Known rows, with every step that occurs:
voke -> karalo -> vufal: 9	9	6	22	24	0	-1	2	7	-9	4	9	-31	-1	10	-2	-14	-5	-13	5	-7	-4	-4	-20	-13	-15	-8	-15	7	6	3	8	-14	9	5	1
vulelil -> karalo -> vufal -> vunez -> doli -> reze -> vatof: 27	-7	9	57	9	-13	9	-1	7	9	10	6	-28	9	26	-13	-15	0	-22	-12	-10	3	5	-14	5	-9	-7	-17	-5	1	-4	7	51	1	2	-2
vulelil -> reze -> vufal: 32	10	7	0	23	-6	9	-7	8	0	15	6	-19	-7	17	-22	-14	0	-5	-2	5	1	0	4	-7	-2	-18	-13	-4	5	-5	-11	8	6	7	13
rukuf -> meza: 4	0	15	-32	12	3	4	6	-11	4	4	3	-31	-4	9	-13	-16	1	-5	4	-1	6	5	-33	-19	8	-8	-14	-10	5	-5	12	-8	9	10	3
zividab -> meza -> vulelil -> vunez -> vufal: 43	1	4	-14	14	16	3	-10	-13	9	14	6	-26	-7	9	-16	-25	16	9	3	-2	-2	7	-6	-13	23	-11	-11	2	1	4	9	-26	21	8	-5
reze -> vatof: 11	-21	16	-1	15	-3	3	-11	-13	8	10	13	-28	5	13	-13	-11	-10	-2	-3	0	-1	3	-31	-8	-10	-4	-25	-6	4	-1	8	-34	10	10	10
meza -> rukuf: 7	6	6	-26	20	-8	5	-2	-7	3	21	5	-25	-5	14	-15	-8	-6	-12	0	0	4	5	-31	-18	-11	-8	-19	0	1	-3	2	-17	11	8	9
zividab -> meza -> vulelil -> karalo -> vufal: 17	11	4	7	12	0	7	3	-21	-8	3	6	-27	0	7	-12	-21	18	-9	10	-10	-9	1	-16	-17	-2	0	-17	5	6	5	13	23	8	16	-2
rukuf -> meza -> vulelil -> vunez: 34	-10	13	-54	16	9	-2	4	-11	9	13	7	-31	4	8	-11	-22	6	5	1	-1	5	7	-26	-23	23	-7	-17	-9	2	2	4	17	15	12	-1
reze -> vufal: -1	1	9	-6	20	-3	7	-4	-3	-2	11	7	-23	1	13	-16	-11	-3	-8	0	4	-3	4	-11	-8	-12	-12	-14	-6	4	-7	-11	-4	12	4	12
voke -> karalo -> vufal -> meza -> zividab: -1	4	-5	20	16	8	2	4	17	-12	8	6	-40	-14	5	5	-3	-6	-2	6	-8	5	-1	-21	-5	-16	-2	-11	20	5	9	1	13	18	3	-6
meza -> vulelil -> karalo -> vufal -> vunez -> doli: 23	6	-1	33	12	-8	3	4	-11	-5	11	2	-28	22	12	-8	-22	24	-16	4	-12	-10	8	-8	-8	-1	-3	-14	-5	4	6	-4	65	12	12	4
doli -> vunez -> vufal: 13	-11	16	4	22	-3	8	2	-5	6	8	2	-31	-8	11	-13	-14	-10	-9	-9	2	-5	6	-1	1	-1	-12	-12	-16	1	-1	8	-31	7	1	4
vunez -> vufal -> meza: 16	0	-2	18	13	9	10	-5	3	4	14	-2	-37	-12	8	-15	-9	4	3	-2	2	0	5	-12	-8	1	-9	-10	-4	2	0	11	-19	28	1	2
vulelil -> karalo -> vufal -> meza -> rukuf: 11	17	-8	6	13	-6	12	0	2	-3	19	-6	-33	-14	15	-14	-2	-1	-21	-3	-3	3	2	-22	-16	-12	0	-21	10	1	-1	6	39	14	6	0
rukuf -> meza -> zividab: 5	-3	9	-39	11	1	0	8	-9	-1	6	5	-29	-10	4	-8	-12	7	0	5	-3	10	7	-31	-13	4	-5	-9	-5	2	2	0	6	2	10	-4
vutuz -> meza: -2	0	8	-19	20	4	0	6	-9	7	9	8	-36	2	12	-11	-9	-21	-2	0	-1	-1	3	-30	-19	-5	-9	-17	-1	2	1	16	-11	20	5	13
doli -> vunez: -3	-12	22	-22	21	-8	9	3	-12	5	8	7	-34	-1	11	-8	-13	-17	-11	-3	-1	-3	2	-13	-1	-6	-7	-18	-10	5	-3	19	-14	5	11	11
vutuz -> meza -> vufal: -11	-5	3	-25	20	0	3	7	-4	12	12	7	-36	-8	18	-17	-5	-32	2	-10	1	0	4	-32	-18	-9	-10	-12	-2	1	2	6	-14	16	3	15
karalo -> vufal -> vunez -> doli -> reze -> vatof: 17	-13	9	52	12	-6	3	2	15	10	10	11	-33	9	29	-12	-17	-6	-18	-9	-7	5	6	-24	9	-4	-13	-16	-9	3	-7	-2	19	16	2	-1
vutuz -> meza -> zividab -> zipo: -20	-10	4	-9	18	-7	5	15	-3	2	0	6	-38	-8	13	0	-8	-8	5	-2	-5	2	7	-23	-12	2	-5	-17	3	0	4	10	1	3	13	4
karalo -> vufal -> meza -> vulelil -> vunez: 31	-3	-2	-11	17	11	2	-1	5	-1	17	4	-41	0	11	-6	-16	7	1	-4	-3	-3	3	-18	-12	13	-4	-19	5	5	4	1	33	39	13	-2
vufal -> vunez -> doli -> reze -> vatof: 20	-20	14	32	10	-6	8	-4	5	19	15	13	-30	11	25	-14	-16	-9	-7	-8	-5	7	8	-25	9	-5	-11	-16	-8	3	-6	12	6	11	1	8
vufal -> karalo: 7	3	8	-5	18	-9	2	3	-13	-6	10	6	-17	8	16	-3	-10	-11	-3	4	-2	0	4	-28	-17	-7	-9	-16	-2	3	-2	11	-33	16	7	4
meza -> vufal: -1	-4	7	-23	20	-7	8	0	-8	4	15	6	-26	-9	15	-16	-10	-12	-1	-6	0	-1	4	-22	-13	-8	-9	-14	-4	4	-4	5	-23	6	9	11
doli -> reze -> vufal -> meza -> rukuf: -9	2	-2	-4	18	-4	14	5	24	9	22	4	-35	-18	22	-23	-3	-18	-10	-8	8	11	6	-20	-4	-17	-16	-13	-2	-2	-12	-8	20	28	-8	2
vulelil -> reze: 38	8	11	-11	23	-6	8	-9	0	2	14	7	-22	-7	12	-17	-16	1	0	0	-1	1	-1	-10	-11	7	-13	-16	-1	7	1	12	-4	5	15	11
vufal -> meza -> rukuf: 2	6	-1	-17	13	-1	10	0	0	6	24	0	-35	-12	13	-16	-2	-9	-5	2	3	8	5	-33	-12	-10	-5	-19	7	3	-1	10	-1	24	6	7
doli -> vunez -> vufal -> meza -> vulelil -> karalo: 20	-16	9	15	13	-1	15	2	-8	7	11	-3	-38	-4	3	-12	-9	3	0	-7	-1	-12	6	6	-1	-4	0	-12	-15	-1	10	13	23	16	1	3
vufal -> vunez: 10	5	12	-5	8	-9	5	-1	-1	4	18	7	-32	13	13	-8	-18	3	-6	3	-1	5	5	-12	-13	6	-9	-20	-3	10	-9	17	2	19	13	11
vunez -> doli -> reze -> vufal: 0	-3	9	17	26	-1	10	2	5	5	9	9	-23	-3	21	-21	-13	-8	-12	-4	-2	-5	6	-13	6	-17	-17	-3	-10	-4	-6	-11	18	9	-5	7
vunez -> doli -> reze -> vufal -> karalo: 2	0	4	27	24	-5	6	8	3	0	9	7	-14	4	29	-12	-9	-19	-9	-3	-1	-2	9	-19	4	-21	-20	-1	-8	-5	-5	-16	3	13	-10	2
voke -> karalo -> vufal -> vunez -> doli -> reze -> vatof: 16	-8	9	70	15	-2	2	1	24	9	7	13	-35	10	25	-3	-16	-13	-15	-6	-9	6	2	-22	10	-14	-13	-15	1	3	0	5	15	11	-4	-2

Rows:
23	6	2	19	18	-4	2	0	-8	-4	11	0	-18	1	16	-7	-11	-4	0	-2	1	-2	6	-14	-12	-4	-14	-7	-7	-2	0	5	-50	19	-3	-1 : vunez -> vufal -> karalo
23	-4	9	-4	27	3	9	-9	6	9	16	8	-22	-4	26	-19	-16	-12	-9	-8	-2	-2	8	-2	5	0	-20	-8	-3	-6	-7	-14	32	8	-3	6 : vulelil -> vunez -> doli -> reze -> vufal
13	12	5	59	20	-5	4	9	25	2	10	9	-35	6	22	-3	-20	-6	-19	1	-11	2	1	-11	5	-10	-17	-8	5	4	-3	8	32	14	-3	-1 : voke -> karalo -> vufal -> vunez -> doli -> reze
1	5	12	10	12	-13	9	7	23	8	17	9	-31	8	23	-15	-17	-4	-10	-9	6	7	5	-1	-2	-6	-20	-13	-10	6	-21	-3	25	20	-2	6 : doli -> reze -> vufal -> vunez
11	10	1	28	14	-1	2	3	-1	-1	11	2	-32	9	20	-9	-19	6	-20	3	-8	-2	6	-16	-2	1	-11	-13	-1	7	-6	-2	30	17	11	5 : karalo -> vufal -> vunez -> doli
4	-1	3	-27	9	-6	3	16	-10	5	9	2	-20	-9	23	-10	-8	-22	3	-7	4	10	8	-40	-20	1	-11	-8	-10	3	-4	3	-30	8	2	1 : rukuf -> meza -> vufal -> karalo
-7	-1	3	3	12	7	11	-3	6	1	16	3	-34	-6	12	-16	-4	-9	-3	0	6	0	4	-14	-7	-11	-9	-14	0	5	-6	-4	12	27	2	11 : reze -> vufal -> meza
9	4	8	10	11	-2	6	-3	-10	6	16	4	-28	12	16	-10	-17	2	-9	6	-6	1	8	-17	-4	2	-11	-14	-1	5	-2	10	17	12	11	13 : vufal -> vunez -> doli
-1	0	3	-12	17	-12	6	5	-10	1	15	5	-16	-3	22	-7	-4	-21	2	-7	1	2	6	-28	-14	-11	-11	-12	-2	3	-2	4	-39	10	5	8 : meza -> vufal -> karalo
7	-1	4	-14	6	2	6	11	-5	17	14	0	-29	-5	23	-18	-16	-9	-4	-2	-2	12	12	-30	-8	12	-11	-7	-9	6	-5	-1	25	5	7	8 : rukuf -> meza -> vufal -> vunez -> doli
47	-12	-2	54	19	9	2	-7	19	5	10	14	-38	-1	11	-7	-11	-5	8	-2	-2	-1	-5	-20	-1	-6	-5	-19	4	8	19	-2	8	26	6	3 : voke -> karalo -> vufal -> meza -> vulelil -> reze -> vatof
50	-10	7	-27	16	13	-4	0	-4	10	11	2	-31	-3	8	-15	-23	17	7	-5	2	3	10	-14	-19	29	-12	-8	-17	-3	3	-4	-4	21	3	-6 : rukuf -> meza -> vulelil -> vunez -> vufal
51	-4	2	-19	11	9	-7	6	-9	5	12	-1	-20	4	15	-7	-20	6	10	-5	4	6	12	-17	-21	25	-14	-8	-14	-4	4	-8	-17	23	-3	-12 : rukuf -> meza -> vulelil -> vunez -> vufal -> karalo
21	12	4	47	12	-15	11	7	9	1	9	1	-28	7	23	-13	-19	9	-25	-5	-13	0	5	-4	0	-3	-10	-13	-2	2	-6	13	68	6	3	-3 : vulelil -> karalo -> vufal -> vunez -> doli -> reze
10	1	11	19	15	-8	9	5	8	10	16	7	-32	8	21	-12	-20	-3	-10	-1	-7	4	7	-15	3	3	-14	-11	-6	3	-8	16	28	14	5	6 : vufal -> vunez -> doli -> reze
41	2	7	-12	21	6	2	-15	-1	6	17	2	-24	-6	14	-15	-18	6	-1	-10	0	0	6	0	-12	15	-14	-14	0	-2	-2	5	-20	14	3	2 : vulelil -> vunez -> vufal
14	8	4	40	18	-8	6	11	17	3	12	5	-35	6	25	-10	-22	3	-20	-3	-8	2	6	-16	4	1	-16	-11	-6	4	-11	5	41	20	5	-1 : karalo -> vufal -> vunez -> doli -> reze
20	-9	1	-22	15	12	6	-6	2	6	21	7	-34	3	11	-13	-12	-3	7	-2	5	-1	6	-6	-8	8	-9	-17	2	2	0	-12	33	34	4	10 : reze -> vufal -> meza -> vulelil -> vunez
17	13	5	10	17	-10	8	-3	-9	-10	5	1	-25	0	12	-10	-14	8	-20	-2	-8	-7	0	-11	-17	-9	-2	-20	2	3	-2	16	23	3	12	0 : vulelil -> karalo -> vufal
-3	6	4	11	7	0	16	7	2	20	17	7	-28	-15	29	-20	-19	-15	-2	-1	-6	10	8	-22	6	3	-17	-6	3	6	-10	19	11	8	5	3 : zividab -> meza -> vufal -> vunez -> doli -> reze
-3	9	2	-1	4	5	12	0	-16	16	18	4	-25	-10	25	-18	-15	-12	-1	5	-7	5	9	-23	0	5	-11	-9	9	10	-5	13	1	6	10	11 : zividab -> meza -> vufal -> vunez -> doli
0	2	5	-12	8	-13	8	1	1	11	22	6	-30	1	20	-13	-12	-6	-2	-8	2	7	7	-15	-13	0	-12	-17	-2	9	-11	9	-1	14	10	14 : meza -> vufal -> vunez
-7	6	5	-24	12	3	12	-1	-15	8	12	7	-27	-19	17	-19	-13	-13	4	2	-3	3	3	-30	-11	-2	-9	-12	6	9	-4	16	-35	5	13	7 : zividab -> meza -> vufal
28	-4	-2	23	10	4	10	-4	-6	0	14	-2	-33	-2	1	-15	-10	21	6	-2	-3	-11	6	-5	-13	-4	1	-11	-8	-1	9	11	19	26	1	1 : vunez -> vufal -> meza -> vulelil -> karalo
13	14	2	47	17	1	0	2	6	-3	9	6	-32	10	17	-1	-18	-3	-18	8	-10	-2	2	-15	-1	-7	-11	-12	9	8	3	3	20	10	4	7 : voke -> karalo -> vufal -> vunez -> doli
1	1	8	-28	2	-5	6	14	3	15	15	1	-34	-6	20	-15	-15	-6	-2	-5	3	17	9	-26	-19	13	-12	-12	-10	10	-12	9	12	10	9	6 : rukuf -> meza -> vufal -> vunez
40	-6	-3	-4	20	7	-10	5	-6	8	14	3	-27	10	18	-4	-12	-14	11	-9	3	-2	10	-14	-20	14	-15	-9	-5	-7	10	-6	-19	36	-7	-2 : vutuz -> meza -> vulelil -> vunez -> vufal -> karalo
13	-6	12	13	19	-9	5	7	-7	3	6	-1	-22	-1	19	-3	-9	-17	-6	-7	3	-2	7	-5	0	-6	-13	-8	-15	-1	-1	7	-47	12	-3	-1 : doli -> vunez -> vufal -> karalo
8	-12	9	13	15	6	15	2	4	10	10	-3	-41	-15	11	-12	-6	-13	-2	-7	3	-3	5	-2	6	0	-9	-11	-11	2	-1	15	-15	23	-1	4 : doli -> vunez -> vufal -> meza
-4	-4	1	25	19	9	17	3	14	8	12	5	-33	-11	20	-20	-7	-13	-6	-2	0	-3	7	-17	10	-13	-14	-5	-5	-2	-4	-6	35	23	-6	7 : vunez -> doli -> reze -> vufal -> meza
-3	4	1	-28	21	0	0	7	-5	10	17	4	-33	-6	16	-16	-3	-26	-10	-2	2	6	6	-39	-21	-9	-10	-19	2	-2	1	4	-8	16	1	11 : vutuz -> meza -> rukuf
47	-7	5	-12	22	6	-3	-11	-5	4	18	6	-27	5	7	-13	-22	16	6	-5	-1	-7	7	-1	-13	16	-11	-11	-8	-3	5	-6	-10	23	4	0 : meza -> vulelil -> vunez -> vufal
44	4	3	1	17	0	-1	-11	-4	1	18	0	-14	-1	21	-5	-13	-5	1	-9	1	4	8	-4	-15	14	-15	-13	1	-4	-1	3	-38	19	-2	-5 : vulelil -> vunez -> vufal -> karalo
39	13	4	25	15	-2	8	-8	7	8	20	3	-19	2	24	-21	-17	2	-10	0	2	3	7	7	4	6	-21	-10	-3	6	-4	-15	45	7	6	18 : vulelil -> reze -> vufal -> vunez -> doli
